Every row comes from one small tree of marks. The marks that hang from a mark follow it in brackets, in alphabetical order. Every link used is in the known rows. Which tree was each row made from?
(in the rows, 128 means zero)
Known rows
E{G}: [125 125 178 141 121 125 124 115 152 125 108 115 121 138 115 122 132 120
 135 139  99 109 116 131]
V{E{G{N P} X}}: [ 47 108 218 127  78 125 136 137 121 113  71  94 117 153  84  97 134 157
 208 158  59  80 165 180]
C{P{G{N} Y}}: [105 113 125 175 123 113 136 166 134  79  69 112 139 121 129 109 135 171
 191 175  72 104  87 129]
E{G V{X}}: [108 130 168 129 108 120 113 107 115  58  42 112 120 140 114 144 129 118
 149 151 105  99 119 121]
P{G}: [102 114 146 162 138 131 134 146 133 104  94 124 132 128 123 104 130 126
 139 136 123 125 129 119]
G{N{Y} P}: [ 93 123 103 112  94 119 127 148 134  98  89 115 134 138 122  80 123 147
 138 153  70 106 119 139]
N{G Y}: [129 134 112 142 118 118 114 125 131  58 117 113 123 139 130  63 126 145
 128 103  82 136  95 109]
N{Y}: [128 127  82 119 123 126 111  96 134  92 127 111 118 131 134  98 127 116
 103 120 105 128 102 119]
G{N}: [113 133 143 130 108 129 137 170 138 129  91 123 121 137 132 127 128 156
 172 152 118 114 119 137]
V{E X}: [ 80 114 100  99 122 124 119 113 103  69 104 125 131 118 117 139 131 151
 141 117 100 136 164 140]
V{X{E{G}}}: [ 81 117 140 118 155 113 127 113 115  74  90 133 122 127  99 147 128 122
 123 135 127 101 154 146]
E{V}: [139 129 128 141 111 135 129 117 103 104  79 108 128 140 134 131 128 121
 127 133 154 123 107 114]
X{V}: [126 146 147 116 141 124 120 130 115 121  94 103 116 119 125 130 121 132
 145 133 186 126 115 122]
C{P{Y}}: [137 125  85 145 129 106 122 105 122 102 138 122 146 112 129 126 133 149
 140 144  84 119  93 127]
V{X{E{G{P}}}}: [ 55 109 145 111 144 107 133 134 108  76  90 143 151 123  83 133 123 122
 119 145 103  90 181 159]
V{E{G} X}: [ 78 114 152 114 114 123 116  98 126  64  81 110 124 129 108 137 134 141
 157 131  69 113 146 142]
N{G{P{C}} Y}: [128 115 108 145 109 107 134 135 114  55 160 124 127 129 111  61 118 136
 122 136  54 132  86 112]
E{G{P} V{X}}: [ 82 121 178 120  96 116 120 126 104  66  44 123 146 135 100 126 127 130
 139 160  86  91 148 134]
Y{N{G{P{C}}}}: [ 99 119 163 143 109 113 157 179  81 104 125 127 122 121 105 113 122 143
 142 138 103 131  94 112]
P{C G}: [124 105 144 168 140 126 147 139 128  91 127 127 109 121 120 128 126 116
 141 159 116 131  89 108]
E{G{P}}: [101 119 181 135 110 120 130 131 142 128 114 123 153 135 102 104 129 120
 135 147  73  98 138 144]
Y{N{G{P}}}: [ 77 129 175 131 109 120 144 188  91 110  94 122 141 127 110  96 127 156
 139 113 117 124 125 122]
C{P{G}}: [107 100 131 171 143 136 133 136 130  87  85 137 129 119 121 111 129 142
 155 146  63 128 107 101]
C{P{G Y}}: [117 109 110 177 139 110 127 130 125  77 107 120 146 111 126 110 135 147
 146 150  70 117  97 120]
G{N{Y} P{C}}: [113 111  92 123  96 110 137 140 125  89 127 122 119 133 120 100 119 138
 142 177  70 112  86 130]
G{P}: [106 120 131 122 117 123 133 142 118 134 133 138 156 124 112 109 124 130
 125 137 110 119 154 141]
X{E{G{N{Y}}} V}: [ 97 133 130 127 144 118 120 118 129  71  47  69  97 147 113 103 123 139
 150 148 161  90  76 136]

Which tree is each row?
[ 88 107 117 166 133 112 131 137  99  86  73 102 130 101 127 128 139 143
 146 145 100 118  77 110]	C{P{G Y{N}}}
[123 132 190 155  87 132 132 141 135 107  26  89 113 162 126 124 132 143
 176 170 119  90  84 126]	E{G{N} V}
[ 78  91 195 134 100 119 139  85 104 102 144  99 107 138  78 114 131 115
 158 158  55 101 140 162]	V{E{G{P{C}} X}}
[104 131 163 133 167 121 129 111 116 107  81  92 113 134 104 131 122 113
 126 136 195 101 113 137]	X{E{G} V}
[104 126 177 131 122 130 116  93 125  96  69  67 116 137 111 116 131 142
 154 131 136 117 108 133]	X{V{E{G}}}
[ 55 104 158 105 103 116 124 120 114  71  77 117 150 127  92 114 128 148
 152 139  48 104 176 155]	V{E{G{P}} X}
[134 123 132 153 112  87 147 157 104  78 180 125 157 117 110  87 125 147
 135 150  93 122 102 140]	N{G{P{C Y}}}
[ 68 139 252 118 102 113 127 155 124 124  41  88 106 143  84 107 123 138
 225 178 137  68 147 165]	E{G{N P} X{V}}
[113 118 139 130 100 116 157 175 122 127 128 134 128 130 112 131 119 148
 165 182  94 113 111 139]	G{N P{C}}
[ 93 143 199 114 108 113 103 103 141  83  38  62  70 151 104 101 127 124
 200 161 120  78  90 142]	E{G{N{Y}} X{V}}
[102 122 229 124 124 105 130 108 107 111 114  96 100 129  75 125 120  97
 181 178 130  84 121 147]	E{G{P{C}} X{V}}
[ 88 108 153 151 123 128 140 114  94  93  70 108 155 150  97 110 125 115
 102 142 137  92 130 144]	X{E{G{P} V}}
[111 147 140 142 118 103 132 160  99  96 107  95 132 121 133 110 135 155
 138 111 146 124  82 127]	P{Y{N{G}}}
[104 105 212 149  92 122 139  95  93  97 100 102 107 146  85 121 127  95
 152 176  95  85 115 139]	E{G{P{C}} V X}
[106 124 116 135 107 113 123 143 119  65 124 122 148 135 115  43 122 148
 126 110  67 125 124 126]	N{G{P} Y}
[112 125 213 146 102 130 120  82 110 104  64  90  95 156 104 124 134 102
 168 145 128  87 122 138]	E{G V X}
[107 117 109 123 111  92 147 135  81 121 145 108 139 101 117 145 128 115
 108 160 134 116  89 139]	G{P{C Y{N}}}
[128 110 121 173 139 103 141 131 121  79 148 110 131 112 124 125 132 115
 129 161 121 122  78 128]	P{C G Y}
[134 116 107 131 118  89 140 130 109 112 181 124 155 109 113 127 125 122
 111 163 112 117 109 151]	G{P{C Y}}
[107 140 234 123 132 118 112  96 124 117  74  83  89 136  95 126 127 107
 187 144 159  89 128 144]	E{G X{V}}
[ 45 112 169 109  88 113 130 161 124  70  42 114 143 139  93 118 130 174
 191 164  42  94 166 163]	V{E{G{N P}} X}
[122 124 118 132  98  92 148 165 116 110 145 117 149 119 118 127 125 154
 156 188 106 100  98 154]	G{N P{C Y}}
[129 128  99 131 122  99 142 118  93 123 148  97 113 107 132 162 132 119
 112 150 152 125  58 124]	P{C Y{N}}
[ 85 131 117 114 110 103 134 146  92 133 115 104 158 107 120 132 132 128
 107 134 141 110 121 152]	G{P{Y{N}}}
[ 71 130 183 128 137 114 143 175 112 109  46  94 137 139  92 109 119 152
 160 165 172  77 131 158]	X{E{G{N P}} V}
[ 90 129 230 136 101 123 130 133 146 130  72 103  87 152 102 123 134 137
 205 166  96  83 133 158]	E{G{N} X}
[102 121 112 151 113 129 124  98 116  59  26  75 109 164 122 101 128 133
 117 149 132  88  69 130]	X{E{G{N{Y}} V}}
